What can hang from each mark
k75: k360
k61: k826 k889
k251: k265 k344 k360
k826: k61
k344: k195
k889: k61 k75
k195: k99 k344
k360: k75 k251
k265: k251 k593
k593: k265

Each row was made from one small tree. The marks that hang from a mark follow it in brackets, in the order of their numbers. Every link used is in the known rows. Write each row's tree.
Known rows
k593(k265(k251(k360))): -1.600	3.699	-4.032	1.354	-0.732	-0.563	1.193	-3.970	-0.805	-2.765	-0.308	-0.868	1.647	4.384	1.171	-1.731	-2.731	3.459	0.304	1.524	-2.041	-1.188	-0.137	-0.313	0.572	0.755	0.404	-0.686	1.943	0.583	2.577	1.523
k265(k251(k344(k195) k360(k75)) k593): 1.467	1.672	-4.123	1.928	-0.851	2.294	-2.828	-1.201	0.965	-2.210	-0.420	5.851	-5.375	1.374	-0.572	-0.430	-0.801	-8.305	-6.813	1.145	-4.046	-0.928	1.063	-3.196	2.242	-3.634	0.857	-0.849	0.578	0.258	-1.837	-0.522
k593(k265(k251(k344(k195(k99)) k360(k75)))): 0.582	2.032	-3.178	1.505	-0.033	0.064	-0.545	1.032	0.219	-2.299	-1.053	-1.506	0.098	1.152	1.162	-5.876	-1.014	1.623	-1.166	1.155	-3.844	0.214	-0.846	-0.101	-2.212	0.476	0.861	1.032	1.707	-1.275	1.726	0.980
k826(k61): -2.700	0.187	1.671	1.462	-1.172	2.275	-0.319	0.131	-1.413	-0.703	-1.776	-1.881	-0.501	3.275	-3.190	3.769	-0.770	3.610	-1.979	0.727	0.545	0.374	-2.303	2.359	1.496	1.077	-2.543	-0.912	-0.949	1.932	3.273	1.426
k360(k75 k251(k265)): -1.832	-2.853	1.910	-2.625	0.809	-0.421	1.608	-0.405	-2.836	-0.908	-4.201	-4.366	-0.155	0.507	2.224	-1.995	0.578	4.351	2.655	-2.770	-0.903	1.502	0.399	4.380	-2.438	-0.423	0.509	0.564	0.178	-0.468	1.532	2.330
k61(k826 k889(k75(k360(k251(k344(k195)))))): 2.430	-2.003	2.944	0.869	0.521	-1.723	1.418	4.685	3.942	1.337	4.388	0.518	4.212	-2.262	-1.126	-0.662	-0.223	-6.291	2.983	0.360	4.412	-0.094	7.227	-0.729	1.357	0.178	-0.738	-0.488	-1.002	-0.199	-4.472	-3.598
k61(k826 k889): -0.254	-1.924	4.592	1.095	-0.282	-0.217	-0.732	3.927	3.660	3.846	1.305	-4.212	3.683	3.564	0.486	-0.839	0.126	-5.413	3.238	0.246	3.390	-0.566	5.965	2.229	1.563	0.357	-1.221	-0.738	-0.994	0.777	-1.169	-1.727
k344(k195(k99)): 1.608	2.968	2.000	-3.658	-0.304	-0.831	1.349	3.505	2.642	-4.597	-2.424	-2.247	-1.849	-1.210	-0.465	-0.809	1.528	-0.953	0.041	1.312	-1.156	-3.499	-2.224	-0.828	-0.349	2.302	1.437	0.428	-0.728	-0.532	2.984	-0.620
k251(k265 k344(k195(k99)) k360(k75)): 2.021	-1.021	3.449	-0.059	1.856	2.917	-0.730	7.313	-0.625	1.908	-5.197	-2.878	-1.294	-3.082	-0.522	-5.264	2.905	1.898	-1.067	-2.969	-4.597	1.651	-8.780	5.779	-6.264	1.081	0.990	1.593	0.554	-2.055	1.031	4.019
k61(k826 k889(k75(k360(k251(k265))))): -0.317	-2.170	2.890	-0.094	0.512	-2.173	0.207	4.049	2.684	-0.617	2.858	-1.848	5.564	-0.343	0.238	-1.210	0.050	-1.627	5.209	-1.356	5.692	-0.094	6.246	0.963	0.405	1.244	-0.231	-1.053	-0.034	0.735	-3.137	-2.501
k75(k360(k251(k265(k593) k344(k195(k99))))): 0.344	2.342	-2.336	-2.129	-0.337	-2.917	-0.617	2.449	-0.955	1.929	0.140	3.454	-2.809	-2.927	0.679	2.754	2.049	-0.223	2.582	0.176	1.309	-1.361	-2.821	-2.706	-2.507	0.963	-0.437	-0.555	-0.399	-1.700	-0.014	-3.084
k889(k61 k75(k360)): -3.043	-2.431	2.017	-3.312	0.341	-0.664	3.911	-3.581	0.476	-3.434	3.039	-2.675	4.334	-2.961	-3.784	4.335	0.001	3.658	-3.506	0.175	3.515	-0.386	-0.029	-0.641	3.824	2.277	-0.194	0.515	-0.587	0.355	1.287	-1.388
k360(k75 k251(k265 k344)): -0.625	-4.488	2.127	-0.571	1.108	0.615	0.430	0.014	-3.633	4.194	-2.673	-3.017	0.290	-1.486	2.453	-1.261	1.153	4.525	2.574	-2.678	-1.002	3.288	-0.983	4.591	-3.717	-0.961	-0.566	1.447	-0.374	-1.053	0.273	2.366
k265(k251(k344 k360(k75)) k593): -0.136	0.945	-3.226	3.065	-1.052	2.630	-4.317	-2.676	0.277	0.722	-0.136	4.931	-4.934	3.775	0.275	-0.584	-0.787	-7.012	-6.298	0.902	-2.430	-0.287	0.227	-2.432	2.236	-3.973	0.544	-0.396	0.567	1.045	-2.089	0.492
k360(k75 k251(k265(k593) k344(k195(k99)))): 0.863	-2.256	0.529	-1.227	0.786	0.177	-2.746	5.513	-1.493	-1.970	-2.675	-0.320	-2.240	-3.661	1.931	-3.382	2.840	1.387	1.523	-2.555	-2.765	0.828	-1.021	0.896	-3.693	-0.490	1.282	1.176	0.193	-2.261	0.497	0.243
k251(k344(k195(k99)) k360(k75)): 3.427	0.148	4.220	0.577	1.054	2.810	1.207	5.465	1.661	4.612	-3.758	-1.253	-3.697	-0.677	-1.693	-4.531	2.433	-6.238	-4.158	0.030	-4.799	0.757	-6.189	3.542	-3.376	-0.602	0.658	1.884	-0.755	-1.544	-0.490	4.004
k265(k251): -1.285	1.889	-2.376	-1.058	-1.041	-0.353	0.429	-7.338	0.578	-1.793	-0.483	-0.831	-1.505	3.309	0.658	3.081	-2.618	0.930	-0.919	2.094	1.346	-1.075	2.698	-2.230	3.339	-0.793	-0.188	-0.914	0.120	2.199	0.891	-0.685
k265(k251(k344(k195(k99)) k360(k75)) k593): 2.255	2.480	-3.108	1.275	-0.647	1.977	-4.586	1.263	2.114	-3.267	-1.048	4.886	-6.428	1.105	-0.301	-2.620	0.288	-8.688	-5.785	1.239	-3.683	-1.322	-0.351	-4.422	1.300	-2.851	1.746	-0.207	0.730	-0.044	-1.778	-0.012
k195(k99 k344): -0.557	3.989	4.673	-2.466	-0.228	-0.275	-5.230	3.501	1.577	2.457	1.138	-2.200	-1.047	2.211	-4.308	-4.436	2.435	2.935	1.393	2.127	0.230	-1.620	-6.777	-1.120	-2.182	1.787	1.611	1.973	-0.651	-1.378	2.257	1.347
k75(k360): -3.536	1.229	-1.089	-2.942	-1.716	-2.084	3.270	-2.846	-0.350	5.076	0.016	-0.694	-0.007	2.970	-1.045	4.389	-0.179	-1.737	-2.416	1.696	2.750	-2.563	-0.980	0.046	0.402	-0.074	-1.939	-0.365	-1.217	0.380	1.018	-3.628
k593(k265(k251)): -3.264	2.126	-4.898	0.377	-1.489	-1.416	0.342	-4.503	-1.208	-3.597	0.847	-2.297	3.226	3.657	1.780	-1.399	-2.598	6.900	0.713	1.586	-0.613	-1.702	2.656	-0.935	0.849	0.918	-0.131	-0.436	1.574	0.591	3.477	-2.046
k265(k251(k360) k593): -0.156	4.737	-3.952	1.128	-1.339	0.737	-3.303	-4.080	1.019	-4.066	-0.102	5.567	-5.204	5.228	0.241	2.289	-1.607	-6.278	-3.952	1.466	-1.194	-2.883	0.292	-4.734	4.617	-2.154	1.315	-2.292	0.869	2.360	-0.926	0.937
k265(k251(k360)): 1.017	3.877	-1.308	0.087	-0.368	0.798	1.466	-6.240	0.894	-0.846	-1.758	0.955	-3.866	4.433	-0.010	1.727	-2.641	-2.961	-1.697	1.760	-0.728	-0.483	-0.811	-1.553	2.857	-1.020	0.526	-1.309	0.396	2.463	-0.506	3.228
k889(k61(k826) k75(k360(k251(k265)))): -0.984	-3.950	1.997	-3.805	1.571	-2.425	1.331	-2.490	1.620	-4.437	2.718	-1.554	5.386	-5.111	-1.282	3.856	-0.532	2.307	2.890	-1.482	4.457	1.391	1.839	-1.236	1.359	2.787	-0.551	0.552	0.196	-0.195	-0.497	-0.599
k889(k61(k826) k75(k360(k251))): -0.147	-3.533	2.467	-3.386	1.063	-2.419	2.206	-3.409	2.931	-3.012	3.564	-0.740	4.203	-3.966	-1.840	4.345	-0.909	-1.975	1.265	-0.022	4.421	0.695	3.308	-2.652	2.961	1.637	-0.522	0.693	-0.411	-0.215	-1.219	-0.749

Write each row's tree
-0.251	1.011	-4.154	1.989	-0.332	0.446	1.330	-1.301	-0.839	-1.327	-0.303	-0.443	1.565	1.445	0.853	-4.012	-2.039	2.166	-2.047	1.093	-4.238	0.415	0.686	1.024	-1.124	-0.393	0.032	0.367	1.553	-0.846	1.647	0.426 -> k593(k265(k251(k344(k195) k360(k75))))
0.235	-3.020	-0.261	-0.535	0.608	0.480	-0.948	2.992	-2.891	-0.831	-1.870	0.626	-1.164	-3.274	1.616	-1.468	1.660	1.291	0.525	-2.532	-3.024	1.160	0.666	1.952	-2.601	-1.286	0.518	0.708	0.016	-1.932	0.505	-0.141 -> k360(k75 k251(k265(k593) k344(k195)))
-0.160	-2.531	5.187	1.141	0.118	0.132	-0.549	3.690	4.283	-1.318	2.998	-3.886	6.245	1.685	-0.389	-2.620	-0.260	-2.976	2.423	-0.553	4.315	-0.860	6.806	1.751	2.538	0.604	0.263	-0.253	-0.423	1.504	-2.039	-1.424 -> k61(k826 k889(k75))
2.626	4.062	-4.664	2.347	-0.995	1.765	-2.505	-2.163	1.108	-2.214	0.724	7.743	-5.541	0.929	-0.541	2.141	-1.008	-6.957	-4.554	1.838	-3.148	-1.828	-0.535	-5.115	3.366	-2.185	0.873	-1.558	0.362	0.849	-1.660	-0.545 -> k265(k251(k344(k195) k360) k593)
-0.622	2.445	-3.604	3.023	-0.579	0.235	0.275	-3.317	-1.408	1.765	1.121	0.192	1.639	2.929	1.234	-1.460	-2.071	4.102	0.288	1.433	-2.117	0.311	-1.526	-0.112	-0.380	0.343	-0.372	0.048	1.402	0.193	1.406	1.022 -> k593(k265(k251(k344 k360)))
-2.266	0.891	-4.635	2.080	-1.189	-0.689	-0.356	-4.426	-1.646	0.484	2.036	-1.187	3.206	2.099	1.860	-0.678	-2.113	7.164	0.791	1.732	-0.853	0.059	1.566	-0.643	-0.058	0.438	-0.858	0.395	1.208	0.083	2.707	-2.229 -> k593(k265(k251(k344)))
1.674	-3.037	2.210	-1.822	1.610	-0.079	0.291	3.759	-1.723	0.093	-3.688	-2.854	-1.480	-4.040	1.719	-3.188	2.178	3.410	2.887	-2.243	-2.303	2.451	-1.714	3.163	-4.651	0.325	0.662	1.644	-0.147	-2.383	1.056	1.690 -> k360(k75 k251(k265 k344(k195(k99))))
-2.801	-0.179	2.267	3.137	-0.733	1.837	1.033	4.232	-1.062	-2.533	1.371	-1.841	1.932	2.430	-4.721	1.276	-0.353	3.218	-2.336	0.555	3.574	0.577	1.351	2.436	3.059	1.389	-1.983	-2.252	-0.983	2.272	0.433	-0.472 -> k826(k61(k889(k75(k360))))
-1.792	-2.227	1.095	2.498	0.203	3.896	-3.761	3.689	-2.572	4.100	-2.917	0.287	-0.016	0.724	0.314	-2.461	2.432	1.126	-3.494	-3.619	-3.671	1.218	-7.158	5.074	-3.709	-1.387	0.309	0.624	0.683	-0.743	0.243	2.511 -> k251(k265(k593) k344 k360(k75))
-1.947	-0.262	1.887	2.788	0.160	1.156	0.748	4.928	-2.674	-3.621	0.632	-1.223	1.686	0.461	-3.460	1.684	-0.256	7.107	1.528	-0.886	3.596	1.683	0.842	2.383	1.755	2.286	-1.591	-2.777	-0.336	1.857	0.149	0.845 -> k826(k61(k889(k75(k360(k251(k265))))))
-0.338	1.283	-0.822	-0.328	-0.208	1.319	1.300	-5.342	0.736	-0.776	-3.184	-0.801	-3.828	4.920	0.072	-0.879	-2.217	-4.194	-4.169	1.178	-1.441	0.204	0.702	0.391	1.850	-2.323	0.561	-0.671	0.431	1.849	-0.844	3.174 -> k265(k251(k360(k75)))
0.557	0.199	-0.291	0.945	0.172	-0.180	-2.049	-0.612	-3.113	2.736	0.492	2.681	-0.371	-1.525	2.231	3.210	1.499	4.620	4.597	-1.759	0.131	0.532	-2.474	-0.635	-1.115	0.308	-0.014	-0.283	-0.186	-0.093	0.593	0.529 -> k360(k251(k265(k593) k344))
4.343	3.699	-0.977	0.888	0.397	1.156	0.057	-1.930	2.035	0.316	-1.505	2.508	-5.095	-0.002	-0.509	0.284	-0.874	-4.094	-1.150	2.136	-2.070	0.452	-3.118	-2.660	0.646	-0.361	0.725	-0.218	-0.022	0.745	-1.362	2.409 -> k265(k251(k344(k195(k99)) k360))
0.503	-1.463	3.333	0.282	0.103	-2.157	0.928	3.074	3.898	0.220	3.712	-1.075	4.631	1.207	-0.386	-0.924	-0.389	-5.524	3.616	0.168	5.935	-0.763	7.464	-0.534	1.967	0.322	-0.395	-0.934	-0.695	0.713	-3.973	-2.368 -> k61(k826 k889(k75(k360(k251))))
-0.761	1.458	-0.494	-1.278	-0.144	-1.099	-1.343	-0.830	-2.664	-2.480	-0.952	1.346	-0.604	0.190	2.386	3.122	0.749	4.573	4.826	-1.875	0.349	-1.467	-1.009	-0.604	0.143	0.922	0.930	-1.222	0.323	0.501	1.647	1.111 -> k360(k251(k265(k593)))
-1.170	-2.049	3.403	0.063	-0.455	-1.436	0.298	3.671	4.137	0.424	3.567	-2.565	5.853	1.765	-1.249	-1.613	-0.298	-5.166	1.297	0.097	5.703	-1.335	6.748	0.754	1.939	0.374	-0.787	-0.669	-0.664	0.937	-3.046	-3.352 -> k61(k826 k889(k75(k360)))
-0.795	-1.760	1.994	-3.277	1.077	-1.681	4.673	-4.191	-0.160	-3.630	3.287	-0.723	2.744	-3.872	-2.591	4.922	-0.390	2.700	-0.661	0.252	3.787	0.340	0.889	-2.057	4.022	2.133	0.236	0.319	-0.654	0.203	0.356	0.028 -> k889(k61 k75(k360(k251)))
0.963	-0.203	1.214	0.721	0.904	3.124	-4.275	9.006	-0.593	-1.100	-4.002	0.456	-2.069	-2.403	-0.201	-4.561	3.597	-0.964	-2.861	-3.214	-5.180	-0.203	-8.184	3.247	-5.045	0.082	1.746	0.776	0.954	-2.135	0.858	2.178 -> k251(k265(k593) k344(k195(k99)) k360(k75))
0.504	-4.497	2.831	-2.043	1.302	-1.858	1.688	-3.383	2.587	0.461	4.814	0.011	4.710	-5.410	-1.980	4.623	-0.543	-1.946	1.222	0.005	4.511	1.909	2.221	-2.419	2.120	1.316	-1.257	1.322	-0.734	-0.562	-1.870	-0.805 -> k889(k61(k826) k75(k360(k251(k344))))
-2.074	0.126	2.660	0.486	-0.499	-0.251	3.396	2.528	0.414	-0.469	3.223	-2.434	3.714	1.887	-2.365	-0.862	0.478	0.562	-1.173	0.368	4.549	-2.081	3.743	1.543	3.270	0.754	0.210	-1.342	-1.054	1.485	-1.410	-2.618 -> k61(k889(k75(k360)))
1.196	-2.334	3.578	1.600	0.317	-1.538	0.376	2.900	3.448	3.746	4.752	-0.232	4.631	-0.173	-0.473	-0.880	0.002	-5.362	3.485	0.104	5.709	0.515	6.365	-0.273	1.107	-0.031	-1.094	-0.237	-0.993	0.329	-4.529	-2.683 -> k61(k826 k889(k75(k360(k251(k344)))))
1.387	3.976	-3.402	2.017	-0.061	-0.179	-0.186	0.139	0.305	-1.591	0.186	0.056	0.044	0.839	1.258	-3.459	-1.143	2.937	0.723	1.707	-3.109	-0.535	-2.332	-1.467	-1.462	1.420	0.822	0.325	1.616	-0.718	2.055	0.703 -> k593(k265(k251(k344(k195(k99)) k360)))
2.062	-2.743	2.021	-0.750	0.817	0.148	3.383	0.225	-1.012	3.679	-1.445	-0.869	-2.241	-1.876	0.886	-1.149	0.538	-2.995	-0.527	0.082	-2.671	1.741	2.077	1.959	-1.377	-1.883	-0.406	1.536	-1.362	-1.320	-0.580	0.903 -> k360(k75 k251(k344(k195)))
0.833	-0.188	-0.515	2.001	-0.003	2.352	0.262	-4.681	0.106	4.335	-1.713	0.296	-3.717	2.997	-0.212	-0.700	-1.736	-3.902	-4.029	1.111	-1.419	2.232	-0.943	0.608	0.650	-2.881	-0.535	0.287	0.028	1.266	-2.108	2.673 -> k265(k251(k344 k360(k75)))
-2.164	0.746	-0.143	-2.717	-0.130	-2.197	3.046	-2.708	-1.258	-4.040	1.193	0.225	2.964	-1.515	-0.708	2.108	-0.371	5.306	1.099	-1.041	3.398	-1.383	-0.837	-0.679	0.216	1.277	0.658	-0.169	0.043	0.977	-0.253	-0.825 -> k889(k75(k360(k251(k265))))
2.792	-1.961	3.053	-1.220	0.994	-0.026	1.588	2.674	0.019	2.415	-2.367	-1.524	-3.600	-2.195	1.089	-3.151	1.670	-3.056	0.472	-0.048	-2.284	1.598	0.406	1.017	-2.336	-1.216	0.482	2.076	-1.278	-1.856	-0.301	1.791 -> k360(k75 k251(k344(k195(k99))))
0.427	-3.462	2.893	0.341	0.499	0.482	1.979	-1.599	-1.695	6.816	-1.314	-1.719	-1.894	0.469	1.536	-1.076	0.722	-1.680	0.011	-0.210	-1.040	2.504	0.995	2.655	-1.506	-2.314	-0.799	1.912	-1.420	-0.725	-0.788	2.107 -> k360(k75 k251(k344))
0.659	2.983	-4.466	2.268	-0.487	0.112	1.426	-2.435	-0.637	-0.746	0.659	1.028	1.383	1.099	0.681	-1.509	-2.069	2.752	-0.276	1.504	-3.819	-0.236	-0.411	-0.704	-0.482	0.679	-0.038	-0.239	1.507	-0.513	1.632	0.117 -> k593(k265(k251(k344(k195) k360)))
-1.659	0.914	-2.660	-1.060	-0.764	-2.465	0.104	-1.166	-2.805	5.437	1.158	3.626	-0.977	-0.670	0.915	4.952	0.822	0.983	2.028	-0.165	2.301	-0.311	-2.153	-1.370	-1.652	-0.062	-1.650	-0.674	-0.605	-0.693	-0.608	-2.893 -> k75(k360(k251(k265(k593) k344)))
1.310	3.028	-4.660	0.505	-1.502	0.333	-5.170	-1.021	1.888	-4.806	1.727	5.150	-4.882	-0.280	0.367	1.712	0.011	-3.893	-2.569	2.220	-1.002	-2.533	1.849	-6.819	2.620	-1.346	1.044	-0.688	0.315	0.293	-0.200	-3.700 -> k265(k251(k344(k195(k99))) k593)
3.282	1.376	-0.488	0.338	0.455	1.695	0.054	-0.750	1.878	0.259	-2.600	0.633	-5.418	0.378	-0.426	-2.478	-0.634	-5.567	-3.531	1.435	-3.054	1.256	-1.692	-0.893	-0.362	-1.657	0.762	0.565	0.223	-0.033	-1.554	2.305 -> k265(k251(k344(k195(k99)) k360(k75)))
2.732	1.520	-0.285	-0.448	0.673	-0.740	-2.380	3.859	-1.338	-1.434	-0.688	2.711	-2.230	-4.324	1.953	1.603	2.455	2.927	5.130	-1.329	-1.076	-0.653	-2.972	-1.851	-1.988	1.498	1.280	-0.073	-0.035	-1.253	0.989	0.242 -> k360(k251(k265(k593) k344(k195(k99))))
2.768	0.076	0.613	-0.501	1.118	-0.616	2.188	-0.231	-2.784	1.931	-0.845	0.933	0.176	-4.544	1.492	3.449	0.845	5.289	5.509	-1.462	-0.956	1.187	-2.357	1.082	-2.200	1.551	-0.228	0.006	-0.432	-0.755	1.156	1.124 -> k360(k251(k265 k344(k195)))
-1.389	-3.793	0.249	0.338	0.368	0.873	-2.616	1.137	-3.596	2.072	-1.801	-0.423	-0.729	-0.860	2.507	-1.289	1.756	2.642	0.786	-2.769	-1.430	1.725	-0.123	2.558	-2.798	-1.683	0.035	0.837	0.070	-1.099	0.171	0.737 -> k360(k75 k251(k265(k593) k344))
-1.170	1.168	-5.291	1.343	-1.115	-0.954	0.722	-3.231	-1.080	-2.265	1.877	-0.274	2.985	0.070	1.416	-0.730	-2.192	6.005	0.313	1.803	-2.152	-0.635	1.908	-1.156	0.055	0.902	-0.574	-0.005	1.238	-0.560	3.002	-2.912 -> k593(k265(k251(k344(k195))))
-0.966	-4.804	4.806	-2.369	1.075	0.317	0.291	-2.392	3.426	-5.184	2.843	-4.111	6.497	-3.263	-2.121	2.236	-0.453	1.535	-0.380	-0.790	2.814	0.422	2.124	-0.140	3.323	2.333	0.347	1.513	-0.105	0.789	0.873	0.433 -> k889(k61(k826) k75)
-1.130	0.200	-1.332	-1.488	-0.207	-2.552	2.272	-2.413	-2.901	7.145	0.251	1.261	-0.499	-0.965	0.689	4.718	0.412	2.369	3.104	0.051	2.502	0.626	-2.568	0.266	-2.383	0.610	-2.140	-0.422	-0.910	-0.604	-0.204	-1.898 -> k75(k360(k251(k265 k344)))
-2.490	2.348	-3.019	-2.772	-1.059	-3.222	0.537	-1.364	-2.227	1.412	-0.251	2.671	-1.139	0.967	0.977	4.500	0.339	0.598	2.033	-0.289	2.540	-2.081	-1.014	-1.667	-0.622	0.339	-0.813	-1.537	-0.317	-0.065	0.418	-2.704 -> k75(k360(k251(k265(k593))))
-3.226	-1.621	-0.924	1.564	-0.891	1.821	-4.706	1.270	-2.956	2.676	0.567	0.624	2.440	-1.176	0.947	2.825	2.103	7.571	0.420	-2.726	-0.194	-0.522	-4.513	1.990	-2.199	0.498	-0.589	0.165	0.257	-0.053	2.084	-2.722 -> k251(k265(k593) k344)
2.644	0.421	-1.544	0.963	0.350	2.014	1.589	-3.386	0.660	1.269	-2.213	1.755	-4.223	0.489	-0.788	-0.529	-1.905	-5.344	-4.714	1.338	-3.397	1.352	0.207	-0.140	0.701	-2.321	-0.042	-0.039	0.022	0.404	-1.536	1.721 -> k265(k251(k344(k195) k360(k75)))
